Each row was made from one small tree. Brackets hold a mark, then the marks that hang from it, in alphabetical order. Every link used is in the known rows. Write each row's tree.
Known rows:
(U N): [ 0.05 -0.25  0.06  0.07 -0.14 -0.64 -0.77  0.53  0.02  0.40  0.17 -0.56
  0.53 -0.69  0.23 -0.16 -1.10]
(U J (N D P Z)): [ 1.01 -1.96  0.66  0.18  0.05 -1.90 -0.82  1.18 -0.22  0.73  0.09 -1.17
  0.81 -0.99  1.47  0.43 -5.90]
(U J (N Z)): [ 0.60 -1.45  0.42  0.46  0.19 -1.23 -0.52  0.79  0.61  0.83  1.11 -1.01
  0.82 -0.17  0.97  0.31 -3.22]
(D N): [ 0.20 -0.19  0.20 -0.04  0.49 -0.34 -0.21  0.12  0.15  0.05 -0.08  0.14
  0.51 -0.78  0.61  1.17 -0.02]
(N D P Z): [ 0.85 -1.11  0.77 -0.46 -0.28 -0.87 -0.29  0.13 -0.96 -0.02 -1.17  0.10
  0.21 -0.86  0.90  1.23 -4.65]
(Y (D N P Z)): [ 0.32 -1.97  0.25  1.15  2.34  0.06 -0.02  0.54 -0.65  0.48  0.29  1.45
  1.31 -2.26  1.12  1.56  0.10]
(D (N P)): [ 0.72 -0.77  0.38 -0.20  0.69 -0.81 -0.56  0.15 -0.22  0.02 -0.48  0.06
  0.45 -1.67  1.20  1.44 -2.38]
(P (H J)): [ 0.59 -0.99  0.85 -0.04  0.48  0.11  0.64 -1.14 -0.35  0.02  0.14 -0.32
 -0.32 -0.45  0.33  1.18  1.48]
(Y (D N (P H) Z)): [ 0.84 -2.66  0.74  1.01  2.05 -0.60 -0.17 -0.54 -1.20  0.20  1.11  0.78
  1.32 -2.41  1.73  2.43  0.66]
(N (P H)): [ 1.00 -1.25  0.68 -0.31 -0.07 -1.16 -0.48 -1.05 -0.94 -0.30  0.42 -0.76
 -0.05 -0.99  1.19  1.12 -1.85]
(D N P Z): [ 0.54 -1.40  0.25  0.59  2.07  0.65 -0.33  0.19  0.01  0.34  0.90  0.94
  1.16 -1.88  1.41  0.81  1.15]
(N (D (P H)) Z): [ 1.05 -1.24  0.81 -0.17  0.15 -0.69 -0.31 -1.39 -0.60 -0.15  0.28 -0.10
  0.51 -0.61  1.56  1.42 -1.48]
(D (N Z) (P H)): [ 1.36 -1.47  0.95 -0.02  0.96 -0.89 -0.59 -1.61  0.00 -0.03  0.83  0.15
  0.95 -1.48  2.24  2.76 -1.24]
(H (D N P Z) J): [ 0.69 -1.54  0.93  0.89  3.51  2.31  0.91  0.52 -0.41  0.74  0.21  1.61
  0.93 -2.25  0.96  1.24  1.14]
(N (D Z) (P H)): [ 1.04 -2.37  1.05 -0.18  0.25 -0.63 -0.32 -0.22 -2.00 -0.20  0.52 -0.50
  0.43 -1.59  1.25  0.93 -1.32]
(Y (D (N (P (H J)) Z))): [ 1.56 -2.91  1.78  0.20  1.22 -1.54  0.38 -0.91 -1.40  0.29 -1.07  0.50
  0.49 -2.51  1.66  4.64 -3.89]
(N (D P)): [ 0.09 -0.03 -0.21  0.12  0.60  0.17 -0.19 -0.01  0.04  0.03 -0.45  0.31
  0.30 -0.45  0.56 -0.58 -0.03]
(D (N Z) (P (H J))): [ 1.45 -1.82  1.32  0.11  1.70 -0.07  0.22 -1.70  0.19  0.28  0.15  0.49
  0.63 -1.76  1.97  3.12 -0.27]
(Y (D (N (P (H J))) Z)): [ 1.23 -3.53  1.55  0.65  2.06 -0.66  0.49 -0.19 -1.93  0.38 -0.16  0.64
  0.69 -3.08  1.46  3.45 -1.09]
(D N Z): [ 0.33 -1.35  0.51  0.31  1.16  0.33 -0.09  0.54 -0.50  0.22  0.71  0.50
  0.94 -1.45  0.78  1.17  0.90]

Write each row's tree:
[ 1.35 -1.78  1.29 -0.63 -0.58 -1.50 -0.43 -0.92 -1.48 -0.27 -0.34 -0.60
  0.21 -1.02  1.53  2.11 -4.23] -> (N D (P H) Z)
[ 1.13 -2.01  0.61  0.35  0.39 -1.72 -0.87  0.85  0.23  0.83  0.74 -1.07
  0.75 -1.04  1.55  0.55 -5.65] -> (U J (N P Z))
[ 0.84 -1.90  0.70  0.14  1.34 -0.16 -0.42  0.59 -0.86  0.21  0.27  0.42
  0.85 -2.28  1.35  1.48 -1.55] -> (D (N P) Z)
[ 0.93 -0.63  0.79  0.33  1.92  0.61  0.01 -0.09 -0.08  0.36 -0.03  1.17
  1.02 -1.38  1.45  1.97 -2.68] -> (H (D (N Z) P))
[ 1.31 -1.55  1.90  0.00  1.46  0.45  0.88 -0.84 -0.91  0.27 -0.07  0.44
  0.49 -1.38  1.19  3.61 -1.46] -> (P (H (D (N Z)) J))
[ 0.77 -1.94  1.51  0.45  1.80  1.72  1.23 -0.30 -1.62  0.30  0.88  0.37
  0.22 -1.14  0.31  1.33  1.38] -> (P (H (D Z) J))
[ 0.79 -2.16  0.93  0.41  1.71  0.95  0.54 -0.73 -0.93  0.21  0.48  0.35
  0.42 -1.51  1.05  0.66  2.37] -> (N (D (P (H J)) Z))
[ 0.21 -0.85 -0.06  0.82  1.68 -0.67 -0.13  0.06 -0.04  0.30 -0.51  1.09
  0.89 -1.64  0.98  1.50 -0.79] -> (Y (D N P))
[ 0.66 -1.41  0.06  0.47  0.56 -1.51 -0.84  1.11  0.37  0.74  0.84 -1.33
  0.55 -0.96  1.15 -0.61 -3.64] -> (U J (N P))
[ 0.05 -0.84 -0.07  0.48 -0.01 -1.19 -0.48  1.43  0.28  0.68  0.63 -1.32
  0.67 -0.11  0.47 -1.03 -1.52] -> (U J (N D))
[ 1.09 -1.05  1.04 -0.09  0.62 -0.27  0.00 -0.61 -1.55 -0.17  0.36 -0.40
  0.02 -1.06  1.00  1.20 -2.84] -> (N (P (H D)))
[ 0.52 -1.40  0.12  0.32  0.22 -1.70 -0.84  1.46 -0.12  0.64  0.20 -1.42
  0.60 -0.97  1.05 -0.79 -3.90] -> (U J (N D P))
[ 0.85 -0.95  1.37  0.10  1.62  0.66  0.90 -0.65 -0.82  0.18  0.04  0.15
  0.30 -1.31  0.77  2.48  0.58] -> (P (H (D N) J))
[ 0.71 -1.84  0.57  0.31  1.01  0.16 -0.20 -0.65 -1.11 -0.09  1.15 -0.03
  0.73 -1.23  1.29  0.32  1.32] -> (N (D (P H) Z))
[ 1.16 -2.11  0.54  0.31  0.28 -2.19 -1.01 -0.01 -0.17  0.48  1.68 -2.00
  0.53 -1.13  1.72  0.26 -3.03] -> (U J (N (P H)))
[ 0.13 -1.94  0.51  0.87  1.38 -0.28  0.21  0.92 -1.19  0.37  0.07  1.05
  1.07 -1.82  0.50  1.95 -0.24] -> (Y (D N Z))
[ 0.65 -0.77  1.17  0.17  1.15  1.00  1.09 -0.71 -0.97  0.14  0.11  0.02
 -0.20 -0.51  0.15  1.27  0.53] -> (P (H D J))
[ 0.89 -1.15  0.75 -0.48 -0.41 -1.31 -0.41 -0.66 -1.37 -0.39 -0.21 -0.85
  0.02 -0.95  1.10  0.94 -2.09] -> (N D (P H))
